Every row comes from one small tree of marks. The marks that hang from a mark follow it in brackets, in alphabetical order. Every link used is in the known rows. Which tree was each row made from?
Known rows:
K(C J S(P) T): [-20.4 -18.0  49.6 -16.5  -1.5 -24.7 -24.3   0.2 -57.0  51.7 -24.4 -32.5
  27.1   0.6 -17.0 -65.4 -21.6  35.5 -10.1 -12.4  28.1  34.0  -8.0  -5.5
 -11.8]
J(K(C S) R(M)): [ -9.5   5.6  21.1 -28.1  -0.7 -27.6 -27.9 -22.3 -60.9  14.3 -15.1 -10.1
   1.3 -20.4   1.4 -37.5  12.8  44.5 -26.9 -25.8   9.0  21.3  32.3  22.1
 -11.0]
R(J): [ 24.9 -20.3  16.8  10.5  -0.4 -23.3  -2.7  34.5 -28.8  13.4  -3.2 -32.0
  28.2   1.1   2.0 -15.9   0.2  47.3 -25.6   1.7  -9.6   9.9  23.2  12.5
 -12.4]
M(V): [  4.2  -5.8  12.5   7.7  -4.1 -11.7   3.2 -33.6 -30.4  -2.5 -19.6 -29.7
  22.1 -28.2  12.4  10.9   7.1  33.5 -19.1  -7.7  14.4  22.3  17.6   0.4
  -2.7]
K(T): [ -3.9  -5.3  21.4  -4.7  -3.5 -12.2  -7.8  -4.7 -36.7   5.3  -5.5 -24.5
  24.8 -10.5   5.8 -11.9 -11.2  28.7 -20.0   4.2   7.6  26.7  -9.3  11.6
 -13.5]
K(N): [  9.7  -3.4  27.9  -9.6   0.3 -11.2   3.9   9.2 -20.6  30.9 -17.0  -4.9
  22.7  -6.2  11.8 -22.9   4.4  60.6 -14.5 -10.5  21.2  37.9  10.4  10.8
  -4.4]
K(C N S(P) T): [-10.3 -15.6  54.3 -23.6  -3.9 -30.8 -27.4 -13.5 -49.0  66.7 -17.4 -28.2
  27.7  12.4 -14.1 -66.9 -12.5  51.1  -9.4 -18.9  33.3  49.6  -2.8  -3.1
 -14.5]
T(D): [ -0.7   1.2  16.1  26.7  -7.3  -5.9  -5.3  -7.0 -21.3   6.2 -24.0  -7.6
  21.7 -11.0  17.8  -9.6   1.6  29.0 -25.9  -9.1  11.2  18.6   1.1  15.2
 -15.8]
R(M): [  9.6   0.3   1.2   3.6 -12.7  -7.4  -3.4 -31.9 -33.9   9.9 -18.9  -8.8
  10.5 -17.1   4.4   2.9  -4.8  53.5 -33.7  19.0   5.0   0.9  19.2  17.9
  -8.1]
R(J(K) M(V)): [ 30.0 -11.9  18.7   9.5 -13.7 -19.1 -16.0 -25.2 -42.2   1.1 -27.3 -35.0
  13.6   4.0  -2.2   8.5  24.9  45.2 -29.5  -4.7  -4.3   5.4  38.3  14.1
  -7.3]
K(C N): [  3.2   2.0  29.9 -25.3  -5.6 -20.4  21.1   1.2 -11.1  51.1 -18.2 -20.3
  10.5  -3.2   6.5 -45.7   4.8  70.9  -7.4 -20.0  33.4  43.9  12.8   4.7
  -1.7]
P(S): [-12.5  -2.6  -1.0  13.1   1.8 -18.2  -1.0   6.3 -46.5   3.9 -15.1  -4.2
  25.4 -13.9   0.7  20.3  -7.0  43.3 -20.0 -27.6   2.0  14.1  -3.4  16.0
 -12.3]
J(K(C N T)): [  0.6  13.6  45.9 -32.0  -3.0 -18.1  -3.0   5.8 -29.4  26.6 -16.7 -11.3
  11.3   8.4   7.1 -41.1  22.0  45.0  -5.7 -34.4  22.8  55.8   2.3  18.0
  -1.9]
D(T): [  7.9   1.7  -2.9 -26.3   0.9 -21.8   1.6  11.6 -36.8  -9.9  -9.9 -19.6
  31.5 -17.6  11.8   9.4  -6.9  31.5 -12.2  -2.5  12.2  18.7  -6.6  23.3
 -18.2]
K(C N S T(D)): [-30.5  -8.2  52.7  -7.4 -11.8 -20.6 -10.7 -32.4 -44.0  55.2 -22.2 -23.9
  30.4  18.3  -2.0 -64.2 -14.9  52.1  -0.2 -22.5  46.9  52.5  -8.0   1.4
 -29.0]
K(C J(R) S): [-28.4 -13.8  33.0 -27.7   1.8 -26.4  -2.3   6.4 -50.5  42.3 -15.7 -25.7
  16.8 -24.6  -3.6 -64.0 -15.9  53.9  -9.2 -23.6  32.1  30.7  16.8  -1.2
 -11.4]
K(J(R(M)) T): [-16.9 -17.6  24.3 -34.3 -11.2 -12.6 -15.9  -7.7 -40.3  23.7 -28.8 -28.2
   9.7 -27.1  -8.7 -31.9 -21.1  42.8 -20.0   2.9  22.6  26.3  -3.3   2.8
  -7.9]
R(J(K) M): [ 34.2  -7.1  16.4   5.8  -8.1 -19.5 -17.5   5.3 -41.9   8.0 -17.5 -18.2
  13.5   9.2  -0.9  -3.1  18.2  50.5 -32.4   2.6 -13.0   0.4  34.7  25.6
  -9.8]
J(K R): [  5.6   5.6  19.6 -23.8  10.8 -20.3 -25.8  23.7 -42.8  -6.9  -9.8  -7.0
   8.5 -30.9  16.7 -19.1  25.9  26.1 -28.5 -33.4  -5.0  32.3  20.5  24.9
   0.7]
J(R): [ -1.1 -10.4   6.9 -20.0   3.0 -20.6 -15.2  12.5 -32.6   7.7  -7.8 -21.6
  11.9 -37.6  10.0 -18.2  -2.4  39.0 -30.6 -11.1   3.2  24.0  15.0  10.9
  -5.3]
K(C S(P) T): [-13.9 -10.8  36.7  -9.7  -0.8 -29.3 -30.0 -16.7 -57.2  39.0  -8.1 -31.9
  28.5   1.6 -12.3 -47.6 -17.3  30.7 -19.3  -7.9  15.1  29.4  -1.8   0.6
 -16.7]
J(K R(M(V))): [  5.7   2.0  12.7 -22.2  -2.7 -17.7 -28.7 -30.0 -47.0  -7.2 -28.9 -18.3
  -0.7 -35.5   7.5  -1.8  25.9  32.0 -31.8 -22.4   3.9  21.8  30.6  16.8
   0.6]

Which tree is each row?
[  1.7   9.3  47.3  -5.9  -1.7  -7.8 -21.8   2.8 -33.3  11.8 -27.1  -0.8
  21.2  10.7  14.0 -26.5  23.1  30.3 -12.2 -33.1  19.0  51.5  -6.3  22.1
  -9.7]	J(K(N T(D)))
[ -4.2 -14.3  14.2 -22.2  -6.5 -11.5  -7.8   3.4 -32.0  23.4 -31.1 -16.2
   4.5 -35.5   0.3 -25.9  -8.9  52.4 -24.3  -2.0  16.6  15.4  15.6   5.7
  -1.8]	K(J(R(M)))
[  9.0   2.5  24.3 -35.9  -2.3 -17.1 -27.7  -4.9 -38.8  18.2 -27.8   0.4
  -1.5 -19.2   7.6 -23.5  26.8  54.2 -28.9 -26.8  12.0  34.7  26.4  22.9
   0.8]	J(K(N) R(M))
[ 29.6  -6.7  30.1 -12.7 -14.4 -24.5  -5.5   4.1 -28.1  35.9 -23.8 -23.4
   5.4  19.6  -7.0 -30.1  22.1  71.1 -23.4  -9.5   6.9  19.0  36.0  19.0
  -6.3]	R(J(K(C N)) M)
[ 18.0  -7.0  23.4   3.8 -10.2 -28.1 -16.7  -7.3 -54.8  20.4 -12.7 -22.6
  15.4  16.0  -9.0 -24.8  12.3  57.3 -28.8  -3.3  -3.2   3.4  37.7  21.4
 -16.9]	R(J(K(C S)) M)
[-32.0  -3.7  36.6   6.3 -12.1 -20.1 -12.5 -34.8 -51.4  27.2 -13.3 -27.6
  28.7   7.0  -1.3 -44.7 -20.1  30.2  -9.8 -11.9  29.3  32.4  -6.2   6.9
 -32.9]	K(C S T(D))
[ -3.4  -1.2  21.3 -30.2  -5.9 -17.8 -37.0 -39.2 -52.9  -6.7 -27.3 -28.2
   0.6 -27.8   3.1  -5.1  17.0  24.6 -28.4 -18.2   8.0  31.3  15.6  14.9
  -5.0]	J(K(T) R(M(V)))
[ -2.0   1.6  19.9 -31.7  -3.8 -18.2 -36.3 -14.0 -52.3  -1.9 -18.8 -14.4
   1.3 -22.6   2.0 -13.4  12.5  28.0 -31.4 -15.1  -1.4  26.5  11.5  23.6
  -7.2]	J(K(T) R(M))
[ -1.1   7.0  14.8 -33.2  -8.0 -23.5 -13.5 -35.1 -38.6   8.9 -30.1 -27.3
 -11.0 -30.9   4.5 -18.9  28.7  41.5 -26.2 -30.5  14.5  24.3  32.7  12.8
   0.8]	J(K(C) R(M(V)))
[-23.6  -8.3  48.5 -26.2  -6.0 -24.2  -6.8 -22.2 -49.1  52.9  -8.2 -26.1
  29.5  11.8  -5.1 -60.2 -16.8  60.4   1.1 -16.4  41.1  52.6  -0.4   2.2
 -20.9]	K(C N S T)
[ -6.2 -16.6  16.2 -21.6  -8.6 -12.2  -6.7 -19.6 -32.9  18.1 -37.9 -28.1
   5.9 -39.4  -0.9 -15.8  -4.3  49.3 -22.5  -6.4  22.6  18.0  19.4  -3.4
   0.0]	K(J(R(M(V))))
[ -0.9 -13.4   0.5 -18.6 -10.9 -18.0 -17.4 -41.3 -36.0   7.1 -26.3 -33.4
   3.1 -43.5   2.0  -2.1   1.1  45.8 -32.9  -0.2  12.5  13.4  27.6   3.4
  -5.4]	J(R(M(V)))
[-17.5  -9.8  38.0   2.3  -9.8  -2.0  -6.2   0.1 -28.8  18.9 -33.8 -19.4
  24.3  -5.6   3.6 -30.1 -13.7  26.7 -10.1  -9.0  26.6  30.6 -19.8   4.0
 -17.6]	K(J T(D))
[ 25.0  -9.9  23.0  -1.1 -12.4 -20.3 -21.6  -1.3 -46.2   8.3 -16.6 -25.3
  14.2  14.6  -7.9  -8.1  10.9  43.8 -30.8   6.7 -10.7   7.2  22.9  24.1
 -14.7]	R(J(K(T)) M)
[-26.5 -17.5  48.7 -42.9   0.0 -28.2  -1.1   8.2 -41.8  67.6 -25.8 -21.2
  17.3 -14.0  -5.0 -79.4 -11.2  74.9   1.5 -36.0  50.1  52.5  17.4  -5.1
  -7.2]	K(C J(R) N S)
[ 20.9 -11.0  32.7  13.4   7.8 -26.7 -24.7  33.3 -57.1   3.0   0.9 -16.9
  35.0  12.9   4.4 -20.2  14.8  35.7 -22.0 -17.8 -13.2  17.0  29.6  24.9
 -14.9]	R(J(K(S)))
[-26.3  -5.3  32.9 -11.9  -5.5 -26.2  -7.0 -23.8 -59.1  27.7   1.5 -30.3
  28.5   1.9  -3.2 -43.7 -21.9  38.5  -9.1  -4.3  23.0  31.8  -1.0   6.5
 -23.9]	K(C S T)
[-20.3   1.6  36.4 -37.7   5.6 -31.3 -32.4  -0.6 -65.5   9.9  -4.1 -22.2
  13.6 -14.8   2.6 -48.3   7.2  25.9 -16.7 -37.1  11.6  42.6  12.0  18.5
 -12.6]	J(K(C S T) R)
[ 25.1 -24.2   8.4  11.1 -18.4 -19.6  -7.7 -35.8 -34.3  11.3 -26.4 -47.5
  17.2  -4.2  -7.6   8.0   4.0  56.3 -30.1  14.3   2.1  -2.0  36.7   1.1
 -12.4]	R(J M(V))
[-31.3 -25.0  33.4 -23.5  -5.4 -18.3 -31.5 -24.6 -72.0  27.2 -21.1 -24.6
  26.1 -20.2 -12.0 -38.7 -32.4  40.7 -17.2   2.3  25.3  22.8   0.7   3.1
 -21.2]	K(J(R(M)) S T)
[ 20.1 -11.8  45.5   2.0  -4.2 -19.1 -20.3  31.8 -31.9  18.2 -19.4 -25.2
  28.2  24.6   2.2 -32.0  18.5  38.8 -15.9 -24.9   3.5  36.8  10.1  19.1
 -14.6]	R(J(K(N T(D))))
[ -4.9   1.1  18.3 -15.8   2.3 -22.2 -42.3 -19.4 -71.1  -1.7 -14.8   0.7
  10.4 -23.2   6.0 -17.0  12.0  35.3 -35.0 -18.2  -1.4  19.2  31.7  27.7
 -10.3]	J(K(S) R(M))
[  3.2  10.9  15.1 -35.4  -6.5 -23.9 -14.6 -10.1 -37.4  13.9 -21.8 -13.6
 -12.2 -24.8   5.1 -29.7  21.1  45.2 -30.5 -25.6   7.2  22.8  29.8  22.0
   0.1]	J(K(C) R(M))
[-16.7  -7.0  53.4 -44.8 -12.9 -14.5  17.8   7.5 -15.9  64.5 -30.1 -30.8
  13.9   1.8  -7.5 -66.8  -8.7  66.7   7.5 -22.4  50.7  58.1 -11.1  -7.3
  -4.0]	K(C J N T)
[-12.0 -16.3  49.2  -7.5   6.2 -12.4  -6.7   8.0 -49.5  45.1 -24.0   1.0
  37.5  -2.9   3.9 -46.8 -11.1  65.0  -1.7 -16.1  36.4  42.6   8.9   4.2
  -9.6]	K(J N S)
[-30.0 -28.4  56.3 -37.7   0.9 -20.8 -28.9   3.8 -59.2  48.8 -22.4 -22.5
  33.7  -9.2  -6.9 -62.8 -24.0  54.2  -1.6 -21.1  42.3  55.0  -3.5  -2.6
 -16.1]	K(J(R) N S T)
[-18.7 -22.3  25.2 -31.9 -14.1 -12.4 -15.5 -26.9 -41.4  19.1 -36.3 -40.9
   9.8 -31.8  -9.3 -22.6 -17.2  40.0 -17.5  -1.3  26.9  29.1  -0.1  -6.7
  -6.5]	K(J(R(M(V))) T)
[ 30.0  -1.9  18.4  -3.3 -13.4 -23.3  -6.1   2.2 -34.1  19.5 -17.2 -26.4
   6.1  12.1  -6.4 -19.5  19.7  57.8 -30.1  -3.7  -5.9   4.6  35.9  22.6
  -8.2]	R(J(K(C)) M)
[  8.3   6.4  12.0 -24.2   0.8 -18.3 -29.8  -5.3 -45.9  -2.7 -20.2  -4.3
  -2.7 -29.4   9.3  -9.7  21.6  36.0 -36.0 -18.6  -3.4  18.7  26.1  27.6
  -2.0]	J(K R(M))
[-24.4 -20.2  59.9 -17.6  -0.4 -12.4 -16.0  -3.1 -58.5  46.6 -22.4 -12.8
  40.8   5.7  -4.1 -51.8 -22.6  55.5   2.6 -10.9  42.0  52.1  -7.9   0.6
 -16.1]	K(J N S T)
[ 33.1 -14.2  28.5   0.0 -14.3 -19.6 -15.7 -25.4 -35.9  17.8 -33.9 -31.8
  15.1   9.7  -4.2  -3.5  28.9  59.3 -22.2 -11.1   7.7  17.0  40.4  10.5
  -5.1]	R(J(K(N)) M(V))
[ -3.5  15.4  48.5 -16.0  -8.2 -12.9  -6.7  -1.8 -25.1  27.9 -27.4  -9.4
  11.3  12.3  10.1 -45.4  23.1  38.2  -5.3 -40.6  28.7  55.5  -3.5  18.6
  -9.5]	J(K(C N T(D)))
[-13.6  -7.2  23.9 -37.7  -3.4 -20.6  11.9  20.9 -19.1  40.5 -24.5 -31.9
   0.8 -31.3   0.0 -56.1  -5.2  54.4 -13.1 -24.6  29.0  32.8  12.2  -1.7
   2.0]	K(C J(R))
[-30.9 -14.3  61.1 -33.3  -6.9 -20.4   2.8  -7.9 -47.6  65.5 -23.0 -25.3
  28.9   9.1 -10.0 -77.3 -20.6  65.4  10.9 -20.0  55.3  57.2  -5.3  -4.6
 -14.7]	K(C J N S T)
[ -5.9  -0.2  25.6 -15.4  15.1 -24.9 -38.9  10.8 -68.8  -5.8  -4.6   1.0
  20.2 -25.0  13.5 -24.9  14.9  25.1 -27.5 -33.0  -2.6  30.8  23.8  26.2
  -9.3]	J(K(S) R)
[ -4.3 -16.8  38.8 -37.8   0.6 -15.2  -2.2  30.0 -20.6  45.1 -31.9 -14.8
  14.0 -25.0   4.1 -49.6  -0.9  66.3  -8.4 -26.4  34.0  47.9   9.3  -0.9
   3.5]	K(J(R) N)
[ 24.5 -13.9  32.7   4.0  -7.5 -22.0 -26.9  -2.9 -54.9  24.8 -18.6 -12.2
  22.5  21.7  -6.5 -21.1  13.5  62.7 -24.4  -4.3   0.4  13.2  37.7  23.9
 -15.1]	R(J(K(N S)) M)
[-25.0  -2.7  40.5 -10.7 -16.4  -9.4  11.1  -5.1 -18.6  38.2 -35.7 -33.9
  11.8  -2.1  -2.7 -53.9 -12.1  37.4  -2.0 -17.3  38.9  36.7 -16.4  -1.0
 -15.5]	K(C J T(D))
[-16.1   8.2  33.3 -30.6  -4.2 -23.3 -22.5   3.7 -35.0   9.9 -21.5 -25.0
   0.7 -14.0   6.3 -45.2  17.8  20.2 -18.5 -43.4  14.1  44.3   3.4  17.4
 -10.2]	J(K(C T(D)) R)
[ 22.0  -5.9  23.7  -9.2 -16.8 -24.3 -12.1  -1.9 -39.2  19.9 -17.2 -35.8
   8.6  17.0 -11.9 -22.4  12.7  51.5 -25.4  -0.9  -3.3  10.2  24.4  20.9
 -12.0]	R(J(K(C T)) M)
[  4.0   7.1  27.3 -47.5  -6.1 -23.6 -13.9  -8.3 -30.9  34.1 -29.6 -11.6
 -11.2 -18.1   3.5 -44.4  27.0  63.2 -21.1 -33.3  21.1  39.0  28.9  18.6
   2.3]	J(K(C N) R(M))
